Each row comes from the steps of one walk. Every step used is in the known rows, and no mark comes twice. Write the walk behind each row, first mark first.
In the rows, zero is written as 128.
Known rows:
z -> p -> x -> h -> f: [116  85 131 159 159 108 146 117 100 147 106 149 141 158  93 120 130 166
 138 110  42 172 132 128 143 125 101  91 136  33]
g -> z -> y: [124  98 130 133 140  94 133 109 118 134 103 153 133 150  88 141 108 149
 136 111  88 156 150 123 119 126 121 114 185 108]
m -> z -> p -> x -> h -> f: [ 93  74 131 183 152 104 160 113 101 137  89 159 144 160  96  98 127 163
 118 108  55 174 139 123 135 123  87  79 131  46]
z -> h -> x -> p: [116  94 130 123 151 109 111 105  92 130 106 149 165 145 100 147 131 163
 160 102  42 154 139 134 125 105 162 148 146  97]
y -> z: [111  96 130 161 149 110 112 115 113 107  91 158 141 156  95 145 124 164
 111 104 167 156 136 131 122 107 147  99 152 134]
z -> p -> x -> f: [113  97 132 127 143  96 115 120 111 146 126 146 170 150  96 136 122 142
 124 113  74 151 137 132 138 143 132  85 131  87]
h -> x -> p: [ 99  65 126 138 156 117 123 104  95 148 102 146 166 158 101 150 129 155
 170 110  66 150 134 128 128  97 153 129 136 120]
z -> h: [118 116 134 145 139 100 101 115 114 110 110 148 133 134  86 140 124 170
 115  95 114 153 145 135 118 132 154 128 168  93]
h -> f -> x -> p -> z -> r: [142  93 128 117 136 118 134 105  99 128  95 145 159 147 112 116 131 141
 145 104  38 156 136 122 142 115 158 128 151  52]
f -> x -> h -> z -> p: [105 128 142 159 157 109 138 102 105 118  99 151 135 163  96 156 119 191
 136 104  63 168 142 143 129 115 115 103 168  53]
p -> z -> y: [138  81 137 131 136  96 123 107 113 139 136 150 129 147  88 111 112 176
 147 103 137 145 140 118 118 138 151 148 180  81]
r -> z -> g: [111 145 123 166 145 119 117 117 118 124 123 153 110 147  69 152 129 181
 140 113 202 143 141 128 114 125 132 128 154  98]
y -> z -> m: [124 113 130 141 160 106 123 118 115  92  97 159 127 144  94 124 122 163
 102  96 126 162 139 124 110 115 161 139 153 122]
p -> x -> h: [108  72 127 173 151 105 106 118 106 149 118 149 138 164 104 150 125 162
 148  93 102 164 135 124 147 113 131 130 127 107]
g -> z: [107 108 128 180 139 101 109 118 122 136  96 152 123 150  92 150 114 146
 133 107  93 156 150 124 134 112 125 102 165 123]
z -> r: [111 111 134 124 146 101 126 107 117 116 124 145 144 139  87 138 124 164
 130 103 156 142 141 146 125 131 143 111 175 115]
f -> x -> p -> z: [125  79 128 155 132 115 101 114 103 135 105 142 153 156 116 139 122 158
 145  93  77 153 136 117 141 122 177 133 135 109]
h -> f -> x -> p -> z -> y: [152  59 128 105 137 118 141 107  96 134  91 148 150 154 112 106 121 147
 140 104   6 162 136 106 130 119 155 137 153  41]
p -> z -> h: [137 120 138 155 129  93  93 115 118 124 130 153 120 134  91 116 120 174
 133  91 129 149 145 123 128 135 167 157 172  77]
y -> z -> g: [111 150 132 158 148 113 115 113 118 100 108 147 130 152  87 148 127 173
 119 107 189 156 137 136 100 107 127 104 154 120]
r -> z -> p -> x -> f: [120  95 126 128 146 104 123 120 108 150 123 162 160 152  81 138 127 149
 131 124 118 147 137 124 154 144 140 105 125  75]
r -> z: [111  89 124 166 150 115 122 117 114 136 105 163 124 150  77 145 127 174
 133 109 173 143 142 120 135 125 152 125 150 107]
p -> x -> f: [114  74 125 148 140 103 102 121 114 149 114 149 163 154 104 140 122 129
 126 106  87 152 140 121 148 119 144 115 114 113]
f -> x: [101  89 133 154 147 114 115 119 112 118 106 140 144 153 100 152 122 171
 114  94  90 159 143 133 125 121 153 104 150 122]
p -> z -> h -> f: [152 109 135 156 134 102 109 117 115 127 103 156 112 133  91  88 125 161
 122  98  83 156 146 114 132 127 148 148 169  31]
f -> x -> h: [100  85 136 168 153 111 113 113 106 127  97 138 139 166 107 158 126 176
 136  92  84 168 138 134 124 105 140 119 138 114]
g -> z -> h: [124 133 131 157 133  92  99 117 120 118  96 155 119 137  91 142 118 146
 124  99  79 160 156 130 129 122 137 122 176 102]
f -> x -> h -> z -> m: [121 123 134 155 163 112 130 107 108 104  90 154 110 157 106 130 119 179
 124  87  30 174 148 126 125  95 138 169 156  77]
h -> f -> x -> p: [117  69 123 145 147 130 130 116  97 125  63 143 157 155 113 139 131 138
 117 104   6 165 138 119 134 100 148  98 129  74]
m -> z: [ 84  82 130 195 138 105 128 112 117 115  97 155 134 148  92 121 120 166
 101  98 148 151 149 126 118 117 128  97 149 137]
f -> x -> p: [102  81 126 144 143 121 114 114 101 122  90 140 162 156 115 165 127 149
 126  93  56 157 138 129 130 115 165 108 133 123]
g -> z -> h -> f: [137 126 130 163 138 101 116 120 117 118  74 158 115 137  92 120 122 134
 120 107  23 166 155 120 133 114 120 111 173  51]
x -> h -> f: [117  72 131 181 157 114 130 110 104 138  79 148 123 159  96 120 127 159
 136 106  78 166 137 121 125  97 122 115 140  55]

Which walk is each row?
[122  84 123 154 163 113 149 120  99 153 101 165 130 161  79 125 134 171
 147 118  77 165 132 117 153 123 109 111 133  22] | r -> z -> p -> x -> h -> f
[141 103 127 118 146 122 122 115  93  85  45 159 164 149 117 139 136 137
  95  96  15 176 139 124 125  93 163 106 136  71] | y -> z -> h -> f -> x -> p
[114 106 132 137 152 103 127 121 110 120 117 158 160 155  92 141 124 168
 115 108 129 162 130 136 140 137 129  80 144 106] | y -> z -> p -> x
[105  69 133 138 158 106 110 108 106 149 107 145 167 156  96 138 126 146
 153 121  77 149 142 131 125  91 141 125 131 111] | h -> x -> f
[126 111 138 137 135  94 117 107 119 130 142 150 136 140  88 116 121 173
 148 101 169 138 139 133 136 131 155 140 178  99] | p -> z -> r
[110  83 130 153 152 125 129 123 109 119  79 145 135 151 101 126 128 156
 104 103  33 166 144 125 133 111 134  98 145  73] | h -> f -> x
[109 102 128 140 151 108 132 123 110 143 132 164 139 151  73 145 127 179
 136 114 134 149 135 126 155 153 133 105 145  81] | r -> z -> p -> x
[130 102 133 113 132 106 116 104 102 126 121 142 167 147 112 141 126 156
 153  95  88 148 137 132 139 124 175 136 156  97] | f -> x -> p -> z -> r
[112 158 133 189 147 112 124  99 114 124 108 148 100 159  88 146 122 183
 151 102 146 156 139 136 111  93 100 137 165  68] | x -> h -> z -> g
[ 85  91 132 167 139  97 141 117 111 128 122 156 148 149  90 120 121 168
 105 106 115 156 141 130 132 147 111  74 146 114] | m -> z -> p -> x
[133  53 132 106 147 105 133  95  92 162 127 152 162 157 100 120 119 164
 192 111  68 147 135 117 123 110 159 168 160  82] | h -> x -> p -> z -> y
[129 108 134 133 147 117 118 121 106 101  79 147 136 139  98 123 129 160
  95  95  11 170 149 130 123 121 145 113 159  53] | z -> h -> f -> x
[116  64 128 149 149 111 116 103  96 163 119 150 156 157 106 127 124 162
 186 107  77 146 134 117 139  97 163 157 139 102] | h -> x -> p -> z
[113 121 129 148 146 114 110 103 100 155 131 138 144 154  97 131 129 172
 194 111 101 146 131 122 118 101 144 162 143  84] | h -> x -> p -> z -> g
[138  98 119 124 144 128 122 118  92 114  63 162 143 145  97 142 138 148
 119 104  17 163 146 115 139 113 166 133 135  42] | r -> z -> h -> f -> x -> p
[115 128 132 137 140  93 125 110 122 124 107 150 134 142  90 148 119 144
 140 109 112 151 149 138 136 118 124 101 183 120] | g -> z -> r
[124 100 130 117 156 108 111 103  91 111  81 160 177 152 106 150 133 155
 148 105  75 160 137 135 124  85 164 136 141 111] | y -> z -> h -> x -> p
[128  79 126 170 131 108 104 110 107 146 116 149 140 151 105 128 121 154
 155  98 129 143 134 112 137 120 169 141 144 103] | x -> p -> z
[119 109 138 124 160 102 111 108 100 104  93 161 159 149  93 144 130 176
 136 106 100 163 142 141 122  92 149 137 159 102] | y -> z -> h -> x
[122  99 133 129 150  97 119 118 109 124 110 158 184 158  99 135 124 136
 113 117 111 161 133 133 136 126 131  77 127  98] | y -> z -> p -> x -> f
[119 101 130 166 154  99 145 119 106 155  87 155 131 163  97 127 122 145
 148 115   4 179 140 121 152 113  86  85 144  41] | g -> z -> p -> x -> h -> f
[137  98 141 132 142  89  88 106 106 142 120 153 157 143  97 112 124 153
 163 111  74 150 146 122 130 103 164 169 148  68] | p -> z -> h -> x -> f
[ 91 102 134 155 139  96 142 105 117 106 109 153 145 141  88 117 124 164
 111 102 172 145 149 138 119 127 127  94 170 129] | m -> z -> r
[112 169 130 171 141 116 122 105 121 116 116 152 107 147  81 141 119 180
 129 107 149 148 147 134 113 110 106 126 176  85] | h -> z -> g
[104 128 138 159 144  94 127 116 121 130 113 148 127 146  83 142 114 158
 131 115  88 155 145 136 127 135 115  76 180  96] | g -> z -> p
[146 111 138 144 138 108 110 119 110 112  94 150 122 140  99 100 127 166
 117  95  31 166 147 117 136 122 157 142 163  30] | p -> z -> h -> f -> x
